Each row was made from one path, in order. Every step used is in the known rows, and no mark comes twice. Write each row's path.
In the rows, 128 means zero.
Known rows:
Z-A-S-E: [175 122  80 121 139 114  74 104 117 131 158 121 174 135 188 119  79  84
 148 169 154 183  80 103  94 148 125 100 156  84 126 119  92  86 145]
Z-A-Y-M-E-S: [164 123 104 114 143  66  84 161 146 130 161 143 158 120 155 137 122 105
 125 129 164 140 140 116 125 137 132 102 110  98 101 118  61 100 112]
S-T-M: [105 106 161 112 148 191 150 190 133  92 103 123 177 137 154 131  96 195
 175 142 124 161  64 124  61  90 136 101 112 154 169  93 114 128 126]
A-Y-M: [120  82 149 109 129 140 110 162 138 117 128 102 170 107 138  97 107 174
 139  80 167 147 107 130  61 119 134 115 114 141  85 148 106 126 125]
K-T: [105 131 121 106 113 173 162 162 101 126 134  86 187 104 179  97  88 159
 145 147 151 169  72 125 100 102 129 122 143 152 133 117 122 144 134]
W-K-E-M-Y: [ 65  67 114  58 149 105  74 157 158 115 170 145 165 125 151 183 108 172
 107  66  97 131 137 156  93 133 102 150 206 131  95 104 106 113 111]
W-K-T-M-C: [ 66  51 139  80 125 190 174 142 132 142 145 131 154 152 122 157 142 185
 131  98  99 149 112 108 107  89 130 159 116 185 185  73 126 126 140]
Z-A-S-T-M-Y: [128 105 126 113 188 197  96 175 156 118  86  72 129 154 149 200  88 153
 150 153 135 160  67  99  72 137 163  99 139  91 146 106 113 149  74]
Y-M: [149  99 146  92 129 144 129 158 143 112 126 151 177  79 160 114  89 164
 130 104 162 149 103 155  77 119 134 128  91 138 133 129 112 135 144]
K-T-M-E: [ 84 112 133  71 126 144 139 202 112 108 174 133 189 113 150 122 107 184
 143 161  96 129  77  99 108  86 102  99 133 119 176  92  97 123 115]
W-K-T: [ 74  91  90  94 102 174 170 133 108 131 122 104 176 113 169 144 101 180
 121 133 130 158  97 120 126  99 120 124 155 155 143  98 120 150 136]
E-S: [168 126  81 128 132 139 155 135 105 120 110 119 170 125 164 108 110  96
 132 142 175 184 110 149 131 120 153 152 151 160 144 114  92 121 171]
C-M-E: [115 127 106  90 135  80 107 139 127 101 178 171 162  77 108  76 116 179
 147 133 140 142 141 153 111 131 116 116 142 121 156 123 100 107 115]
A-Y-M-E-S-T: [100 137 141 112 132 108 121 184 126  77 133 105 168 130 142 148 116 153
 125 100 133 142 118 103 119 118 160  87 152 146 115 108  78 113  97]
A-S: [153 110  83  96 137 163 142 110 106 129  95  95 149 102 156 107 100 122
 126 157 143 195  92 131 115 136 156 130 163 144 145 135 124 125 153]
T-M: [135  82 129 102 147 168 134 168 131 115 120 136 172 122 142 106 110 172
 159 134 140 159  88 139  74  99 118 131 102 140 159 112 104 122 151]
Z-A-S-T-M: [150 119 136 118 153 197 135 161 135 114  89 104 141 155 173 168 109 145
 161 202 121 181  73 106  85 140 160  83  98  99 175  88 121 145 119]
S-A-Y-M-C: [127  79 186 145 134  90  94 144 162 170 171 123 147 124 128  81 129 160
 161  52 168 136 137 136  49 121 138 151  79 148  81 128 113 124  98]
Y-M-C: [151  84 158  92 145 130 133 131 152 138 152 158 159  90 133  98 100 146
 148  65 157 161 120 156  62 109 150 170  81 178 141 115 127  98 145]
Z-A: [179 116  91 127 152 115 113 130 143 163 137 134 169 102 189  89  77 122
 178 170 192 177  95 155  79 112 119 127 100 116 123 112 103 105 144]
S-A-Y: [122  98 128 164 131  97  95 145 129 160 145  84 168 129 159  63 120 161
 172 119 182 149 109 135  67 108 109 118 134 122  72 137 100 132 107]
W-K-E-S-A-Z: [116  79 104 133 124  69 121 122 136 164 169 160 190 128 183 106 150  99
 162 137  97 129 170 140 135 149 122 123 185 127 103  87  59 179 106]
W-K: [117  61  66  96 130 135 146 110 132 133 114 136 164  99 155 122  97 167
 132 117 153 170 114 147 113  95 115 136 150 161 146 108 105 115 152]
M-E-S-T: [127 163  90 116 144 105 150 157 103  91 133 126 174 116 168 134  95 123
 144 158 137 166 103 125 143  93 149 104 174 155 168  86  80  93 123]
S-E-M-T: [110 141 171 118 134 130 111 161 106  70 183 139 220 131 171 145  93 151
 166 115 102 167 102 129 107 114 125 108 144 143 124  97  70 113 131]
T-M-E: [121  90 107  77 157 107 112 172 136 113 163 167 173  98 140 102 108 175
 156 147 118 137 100 126  94  81  98 110 125 122 179 102  83  88 127]
Z-A-S-E-M-C: [168 118 137 112 163 100  81 105 141 136 198 160 152 163 160 141 110  70
 154 136 114 188 126 122  76 164 139 162 133 121 121  97 110  66 170]
E-M: [135 117 141 107 150 139 136 162 130 108 141 153 173 111 162 120 104 148
 152 143 131 171 112 171  78 126 122 154 124 152 123 115 120 125 176]
A-S-E-M: [126 122 130 101 136 133  94 138 105  79 159 138 179 140 165 145 106 111
 121 138  97 174 103 121  98 160 128 128 181 122 118 122 106 107 175]
S-E-M-Y: [ 92 103 141 105 173 107  47 173 137  89 182 131 186 135 150 148  76 145
 142  70 137 141  97 131  54 127 103 150 195 124  80 130  91  97 132]
T-M-E-S-A-Y: [122 103 121 149 139  64  89 189 126 132 164 127 155 161 130 116 166 138
 146 138 129 120 130 110 128 108 109 104 135 100 126 101  58 120 102]
K-E-M: [121 127 153  77 128 106 104 174 132 107 183 163 194 117 181 109 107 146
 148 133 100 159 118 170  80 139 110 131 152 130 112 106 114  99 151]
Y-M-E-S: [162 132 105  85 136  89 121 159 129  94 148 178 171  83 155 142 105 117
 103 121 141 136 132 142 147 123 139 125 126 130 156 105  75 116 140]

Write each row's path:
[145 113  90  95 148 108 128 172 121 100 145 166 166 129 136 132 134 123
 134 153 117 150 118 127 141 102 122 125 137 129 187  89  65 100 148]  T-M-E-S
[102 103 119 112 158 138  91 149 139 109 132 110 145  97  94 109 105 178
 138  73 176 143 124 161  77 147 140 155 164 130 114 146 109 151  93]  C-M-Y
[163 132 121 116 147 113  70 134 131 107 173 152 172 149 190 157  97  88
 138 171 115 176 106 122  91 174 120 118 146  80 111 106 100 103 169]  Z-A-S-E-M
[138 109  89 105 131 133  94 107  99 104 148 104 182 127 165 107  86 111
 131 132 137 182  79  99  99 136 135 108 191 122 139 131  97  91 151]  A-S-E
[147 125 104 150 161  43 124 144 126 153 177 160 178  96 164  70 130  92
 195 172 128 127 154 131 124 125 123 121 168 125 114 103  45 163 100]  M-E-S-A-Z
[120 116 149 117 138 110  91 160 122  86 192 163 203 138 171 115  87 136
 149 114 122 157  97 139  64 127 100 136 157 133 105 108  94  91 176]  S-E-M
[136 109 125  71 138  87 105 158 145 104 166 182 180  59 154 109  86 168
 132 115 139 130 111 142  96 102 115 108 116 123 149 118  98 103 122]  Y-M-E
[131 106 157 102 161 124 141 134 141 135 162 158 149 122 133 101 115 133
 166 103 130 183 132 173  65 121 137 195 115 189 129 104 132  88 178]  E-M-C
[191 121  74 114 147 140 120 106 128 156 110 109 143 109 180 117  95  98
 146 193 164 196  94 134 111 147 148 116 125 104 138 121 115 119 142]  Z-A-S
[145 121 166 105 126 170 148 154 126  92 121 123 194  72 156 137  91 178
 150 104 144 154 101 139 123 110 160 102  82 148 152 107  86 164 101]  Y-M-T
[154 139  96 100 116 104 125 145 108 120 151 130 188 129 181 104 118  96
 128 130 141 178 111 150 132 136 140 130 176 140 133 104  85  96 148]  K-E-S
[133  70 146  95 165 155 135 140 146 143 146 149 154 132 115  89 122 152
 175  98 135 169 103 139  56  87 134 170  95 181 173 101 113  84 153]  T-M-C
[121 141 118 163 123  38  85 154 119 117 181 131 142 139 104  90 171 139
 133 124 151 133 175 135 146 162 131 116 153  94 107 123  68 145  86]  C-M-E-S-A-Y
[158 144 105 125 152 165 139 128 129 131  95  89 150 126 194 142  82 123
 163 197 152 199  75 118  99 138 166  88 133 114 150 101 129 131 118]  Z-A-S-T
[139 117 110 113 176 112  33 142 145 109 167 117 155 152 170 186  84  97
 126 120 133 157 106 112  77 172 125 133 184  75  80 125  97 110 125]  Z-A-S-E-M-Y
[114 136 159 103 124 158 134 197 118  83 131 134 192 172 174 154 128 139
 145 137  92 161  90 123 109 128 150  95 147 139 171  70  90 118 122]  K-E-S-T-M
[124 145 147 122 122 162 148 135 106  91 134 111 177  90 116 105 126 189
 163 128 140 174 126 151 133 136 161 114 110 147 163 113  87 171  92]  C-M-T
[115 177 119 121 132 103 143 164 111  65 140 149 159 122 120 131 129 151
 136 145 123 158 138 139 152 143 163 103 162 138 174  95  87 129 103]  C-M-E-S-T
[121 144 148 107 132 154 115 140  90  65 155 110 194 137 162 171 110 124
 142 139  77 181 101 107 140 146 155 102 169 130 137 104  75 134 137]  A-S-E-M-T
[137 131 112  93 164 141 113 167 144 109 130 137 144 133 163 166 105 152
 162 208  95 158  83  95 107 121 141  62 122  86 187  82 100 108 100]  Z-A-S-T-M-E
[100 107 126  96 169 134  56 152 122  82 158 104 162 142 144 176  86 120
 111  86 114 154  99 113  85 160 136 143 224 116  88 141 100 111 131]  A-S-E-M-Y
[147 139 179 176 111 124 129 173 116 111 119  84 176 134 153 155 149 143
 136  98 159 143 133 123 154 135 170 105  92 124  99 110  56 196  73]  E-S-A-Y-M-T
[156 160 111 155 119  40 104 152 121 111 179 180 152 113 122 105 155 130
 134 149 144 130 165 165 164 157 125 128 132  92 155  99  81 157 108]  C-M-E-S-A
[139  99 131 145 167  74 119 180 141 139 172 175 174 122 145  94 153 113
 194 174  93 108 149 120 111 124 121 119 134 111 139  91  44 177 105]  T-M-E-S-A-Z
[162 115 122 181 153 102 148 140 124 158 135 131 177 116 170  69 133  82
 196 161 145 148 140 145 103 144 145 138 145 140  97 115  65 201 126]  E-S-A-Z
[156 140  59 101 143  79 132 137 107 118 150 147 170 102 160 109 106 101
 131 152 151 162 118 137 151 105 132 128 172 145 162 106  71  87 147]  M-E-S
[ 79  94  83  78 110 146 167 175 106 100 145 150 165 147 145 199 151 155
  89 150  80 129 121  94 186 100 117 114 158 134 198  59  76 142 136]  W-K-T-M-E-S
[144 150  85 110 131  81 123 139 112  91 159 167 155 106 111 105 143 125
 122 139 138 154 155 153 162 151 140 135 154 131 167 111  77 121 132]  C-M-E-S
[125  93  64  85 104 103 132 117 118 121 138 149 179 133 175 147 129 109
 103 116 122 167 133 145 160 129 126 127 187 148 151  89  83 101 147]  W-K-E-S
[128 128 142 133 143 193 167 191 114  81  84 120 170 166 154 160 128 145
 146 151 126 173  82 128 108 118 160 114 123 160 180  80  92 142 146]  E-S-T-M
[102 112 136 130 175 194 128 199 132  83  83  84 152 163 132 193 107 151
 134 100 143 148  80 116  97 110 166 133 166 156 151  93  85 150 100]  E-S-T-M-Y
[111 103 163 108 155  97  96 133 136 114 215 171 184 147 144 104 103 119
 166  74 116 171 123 144  52 118 117 172 144 173 114  99 105  52 180]  S-E-M-C
[155 117 157 170 111 102 109 170 131 131 125 116 160 141 152 126 145 126
 120  93 174 133 134 137 109 145 149 126  98 115  84 125  84 173 118]  E-S-A-Y-M
[153 117 145 140 152  52 120 170 147 134 180 193 182  79 159 104 131 106
 168 139 118  98 166 135 117 144 132 114 124 109 111 106  48 192  99]  Y-M-E-S-A-Z
[178 140 129 132 125  47 103 175 139 114 168 192 167  94 169 144 122 118
 115 129 148 111 139 151 148 126 123 118 101  96 143  92  76 152 115]  Y-M-E-S-A
